Each row was made from one path, in order. Every step used is in the known rows, and no mark comes twice. Write each row's path.
Known rows
netu, vepi, vasun, tomi, lukefis: [-1.159  1.761  0.483 -0.773 -3.317 -0.394  0.955 -1.866 -0.629 -0.795
 -0.722  1.096  0.748 -0.250 -1.091  1.034 -0.160  2.609  2.708 -1.361
 -0.120  0.232]
nifi, lukefis, tomi, vasun, vepi, netu: [ 0.036 -0.479 -0.505 -1.182 -0.683  0.145 -3.106 -1.915 -0.998 -0.175
 -0.825  1.426 -0.056 -1.904  0.652 -1.480  1.324 -3.727 -2.298  0.672
  2.290 -1.952]
vasun, tomi: [-0.784  0.467 -0.443  0.894 -1.847  0.469  0.257 -0.925 -0.674  0.943
  0.395  0.154  0.382 -0.803  0.769 -0.108 -0.551  4.494 -0.480  1.181
  2.221  3.142]
vasun, tomi, lukefis: [-1.934  2.224  0.825  0.399 -2.951  1.145  1.681 -0.934 -0.819 -0.162
 -0.924  1.348  1.688 -0.410 -1.353  0.239 -0.182  4.503  3.360 -0.407
 -0.557  2.978]
vasun, tomi, lukefis, nifi, netu, vepi: [ 0.414 -0.799 -0.438  0.724  1.927 -1.026 -0.464  4.286  0.161  0.503
  0.044 -0.557 -0.924  2.342 -1.433  2.880 -0.636  1.753  0.669  0.149
 -2.147  2.867]
tomi, lukefis: [-2.484  1.988  1.607  0.384 -1.653  1.069  1.675 -0.685 -0.338 -0.075
 -0.335  1.284  1.621  0.784 -2.262  0.160 -0.150  0.798  3.959 -1.262
 -3.241  2.792]
netu, vepi: [-0.760 -0.954  0.283  0.610  0.106 -2.315  0.000 -0.588 -0.470  1.240
  0.774 -1.234 -1.584  3.171 -1.318  2.856 -1.489 -2.201 -0.551 -0.428
 -2.381  2.001]
tomi, lukefis, nifi, vasun, vepi: [ 1.579 -0.941  0.322  0.847  2.313 -0.127  1.927  1.925  0.535 -0.009
 -0.710  0.715  0.400 -2.514  1.145 -2.743 -0.270 -1.927 -0.518 -1.178
 -0.501 -4.801]
vasun, vepi, netu: [-0.345 -1.478  0.133 -1.191 -2.014 -0.567 -2.816 -2.791 -0.677  0.578
 -0.187  2.820 -0.761 -1.626  0.221 -1.494  0.528 -3.433 -1.368 -0.539
  1.438 -0.384]
netu, vepi, lukefis: [-0.638 -1.163  0.934 -1.107 -2.869 -1.750 -0.623 -4.903  0.169  0.151
 -0.183  0.255  0.044  1.771 -1.890  1.950 -0.331  0.121  0.165 -1.266
 -1.503  1.779]
nifi, lukefis, tomi: [-1.633  0.388 -1.118  0.876 -0.047 -1.144  0.782  1.286 -1.572  0.965
 -1.021 -0.688  1.034  1.022 -2.320 -0.286  0.217  1.176  0.370  0.840
  1.419  1.785]
lukefis, nifi, netu, vepi, vasun: [ 1.185 -1.411 -0.213 -1.226  1.369 -2.065 -1.760  0.846  0.769 -0.388
  1.404 -0.207 -1.755  1.329  0.265  1.081 -0.491 -3.359 -0.669 -1.743
 -0.348 -2.089]
lukefis, tomi, vasun, vepi, netu: [ 0.190 -0.477 -0.295 -1.171 -1.495  0.260 -2.630 -3.007 -1.016  0.117
 -0.454  1.209 -0.925 -1.796  1.153 -1.420  1.156 -4.094 -2.397  0.941
  2.249 -1.962]
netu, vepi, lukefis, nifi: [ 0.385 -0.590  0.835 -0.214 -1.619  0.481  1.361  0.772  2.894 -0.131
  0.548 -1.007 -1.358  1.693 -1.151  0.568 -0.540  0.201  1.159 -0.267
 -0.974  2.470]
vepi, vasun, tomi, lukefis, nifi, netu: [ 0.527  0.291 -0.196  0.207  2.377  1.759 -0.900  5.771  0.963 -0.490
  0.225  1.357  0.767 -0.270 -0.459 -0.528  0.399  3.308  2.074 -0.145
 -0.677  2.453]
netu, vepi, vasun, tomi, lukefis, nifi: [ 0.063  1.361  0.539 -0.057 -1.784  1.194  2.459  2.976  2.303 -0.768
  0.119 -0.636 -1.021  0.469 -0.675  0.268 -0.469  1.849  2.806 -0.428
  0.038  1.318]
lukefis, nifi, netu, vepi, vasun, tomi: [ 1.250 -0.509 -1.109 -0.617 -0.982 -1.047 -0.983  0.627  0.198 -0.153
  0.633 -0.133 -1.147 -0.569  1.249  0.752 -0.427  2.731 -1.101  0.130
  2.942 -0.285]
nifi, lukefis, tomi, vasun, vepi: [ 1.599  0.258 -0.511  0.626  1.435 -0.014 -1.024  0.243 -1.234  0.219
 -0.821 -0.820  0.076 -2.186  1.621 -2.110  0.711 -2.807 -3.182  0.792
  1.654 -4.757]
nifi, vasun: [-0.990 -0.870  0.130  1.286  4.013  0.177  2.352 -0.237  0.019  0.273
  0.583 -0.257  1.712  0.258  0.689 -0.890 -0.585 -1.460 -0.093 -0.163
 -2.239 -0.926]
netu, vepi, vasun: [ 0.313 -1.019  0.199 -1.286 -0.811 -2.754 -1.190 -2.640  0.236 -0.227
  1.376 -0.413 -1.836  1.429  0.188  1.181 -0.848 -4.612 -0.971 -2.053
 -0.108 -2.807]
vepi, netu: [-2.121 -0.717  0.388 -1.021 -2.050  0.466 -2.045 -2.921 -0.141  0.448
  0.601  1.946 -0.296  0.507 -0.664 -0.221  0.363 -2.578  0.195  0.093
  0.047  3.252]
vepi, lukefis, tomi, vasun: [ 0.075  1.721 -0.091  0.033 -0.291  1.800  0.276 -3.195 -0.510 -0.335
  0.127 -2.686  0.225  0.400  1.047 -0.104  1.051 -1.081 -1.459  2.424
  0.576 -0.869]

Write each row's path
[-0.491  1.998 -0.631  0.823  2.266  1.756  0.031  0.320 -0.707 -0.368
  0.014 -2.914  0.869  0.680  0.783 -0.133  0.999 -1.666 -1.465  2.562
  0.299 -0.523] : nifi, lukefis, tomi, vasun
[ 0.612  1.092 -0.479 -0.080  1.023  0.907 -0.729 -1.776 -0.900 -0.234
 -0.017 -2.684 -0.058  1.098  0.841  1.007  1.058 -0.890 -1.796  2.302
  0.018 -0.713] : nifi, netu, vepi, lukefis, tomi, vasun
[ 0.799 -0.794  0.053 -1.386  0.665 -1.806 -1.294  0.869  0.721 -0.775
  0.893  0.313 -1.267  1.271 -0.462  1.229 -0.369 -2.843  0.521 -2.002
 -0.916 -2.178] : tomi, lukefis, nifi, netu, vepi, vasun
[ 0.372  1.305 -0.218 -0.128 -0.259  0.905  0.200 -3.225 -0.576 -0.240
  0.039 -3.072 -0.377  1.179  0.819  0.959  0.785 -1.611 -1.771  2.293
  0.272 -1.123] : netu, vepi, lukefis, tomi, vasun
[ 0.114 -0.907 -0.075  0.774  2.615 -1.027 -0.565  4.395  0.289  0.452
  0.184 -0.587 -1.043  2.911 -1.787  2.850 -0.677 -0.071  0.980 -0.332
 -3.389  2.792] : tomi, lukefis, nifi, netu, vepi
[-0.696  0.257  0.635  1.176  3.564  1.672  4.277  2.882  1.821 -0.685
  0.143 -0.667  1.483  0.276  0.204 -1.137 -0.356 -0.541  2.280 -0.327
 -2.762 -0.613] : tomi, lukefis, nifi, vasun
[ 0.998 -0.367  1.044 -1.173 -2.045  0.323 -1.536 -4.990  0.069 -0.472
 -0.515  0.864  0.912 -1.971  0.800 -1.515  0.816 -0.849 -1.678 -0.859
  0.354 -2.531] : tomi, vasun, vepi, lukefis
[ 0.065 -0.010 -0.859  1.257  1.150  1.120  2.656  1.549  0.753  0.103
  0.273 -0.646  0.795 -1.256  1.846 -0.835 -0.500  4.165 -0.365  1.476
  1.845  0.750] : lukefis, nifi, vasun, tomi
[ 1.208 -1.323 -0.007  0.246  2.639  1.175 -1.907  4.504  1.101  0.181
  0.134  1.446  0.526 -0.527 -0.410 -1.214  0.563  2.194  0.290 -0.118
 -0.819  2.061] : vasun, vepi, lukefis, nifi, netu
[ 1.914  0.423 -0.337  0.644  0.726  0.118 -0.581 -0.779 -1.283  0.548
 -0.448 -1.091 -0.835 -2.132  2.191 -2.045  0.493 -3.016 -3.363  1.138
  1.768 -4.764] : lukefis, tomi, vasun, vepi
[ 0.415 -0.561 -0.697  0.544  0.267  0.093  2.210  0.081  0.806 -0.064
 -0.305 -0.768  0.648 -0.724  1.291  0.199 -0.423  4.351 -0.496  0.971
  1.620  0.261] : netu, vepi, lukefis, nifi, vasun, tomi
[ 0.428 -1.590 -0.353  0.925  3.085 -1.258 -0.949  4.400  0.416  0.931
  0.835 -0.982 -1.510  2.976 -1.204  2.660 -0.827 -0.591 -0.216  0.108
 -2.722  2.753] : lukefis, nifi, netu, vepi
[ 0.470 -0.337 -0.827 -0.674 -2.522 -1.579 -0.632 -2.274 -0.508  0.102
  0.509 -0.177 -1.049 -0.507  1.247  0.915 -0.734  1.928 -1.417 -0.163
  3.090 -0.798] : netu, vepi, vasun, tomi
[ 0.742 -1.453 -0.222 -1.205  1.097 -2.630 -2.358 -0.601 -0.206 -0.277
  1.216  0.300 -1.286  1.264  0.010  1.295 -0.551 -3.530 -1.036 -1.936
 -0.491 -2.232] : nifi, netu, vepi, vasun
[-0.094 -1.208  0.296 -1.012 -0.446  0.261 -0.794 -1.051  0.212 -0.428
 -0.845  2.729  0.121 -1.992  0.241 -1.892  0.612 -3.014 -0.116 -0.644
  0.516 -2.072] : tomi, lukefis, nifi, vasun, vepi, netu
[-0.196  0.217  0.269  1.000  3.369  2.117 -0.512  6.485  1.013 -0.020
  0.326  1.133  0.953  0.672 -1.370 -0.338  0.247  2.392  2.668  0.044
 -2.559  4.036] : tomi, lukefis, nifi, netu
[ 0.362 -0.419 -0.577 -0.512 -3.817 -1.734  0.659 -3.795 -1.386  0.983
 -1.674  0.175 -0.360 -0.740 -1.310 -1.192  0.497  1.371 -0.610  0.318
  2.692 -1.102] : vasun, vepi, lukefis, tomi
[-0.444 -0.059 -0.771  1.124  0.842  0.399  1.794 -0.590 -0.674  0.453
  0.107 -0.066  1.514 -1.341  1.565 -0.473 -0.408  3.970 -0.814  1.122
  1.605  0.577] : nifi, vasun, tomi
[-0.853  1.364  0.196 -0.671 -1.927 -0.308  0.099 -0.448 -0.892 -0.762
 -0.823  1.599  1.196 -0.383 -1.166  1.077  0.064  3.317  2.648 -1.279
 -0.184  0.584] : nifi, netu, vepi, vasun, tomi, lukefis
[-1.737  1.860  0.540  0.569 -0.873  0.949  2.663 -0.659 -0.803 -0.484
 -1.061  1.183  2.543 -0.828 -0.872 -0.038 -0.129  4.096  3.123 -0.381
 -1.109  1.283] : nifi, vasun, tomi, lukefis
[ 1.648  0.149  0.356  0.597  1.352  0.653 -1.220 -0.728 -0.578  0.276
  0.301 -0.563 -0.337 -2.282  2.480 -2.086  0.178 -3.681 -3.143  0.291
  0.357 -4.164] : tomi, vasun, vepi
[-0.094  1.701  0.673  0.100 -1.864  2.176  2.478  2.922  2.388 -0.863
  0.266 -0.284 -0.426 -0.187 -0.368 -0.807 -0.184  2.271  3.148 -0.281
  0.454  1.577] : vepi, vasun, tomi, lukefis, nifi
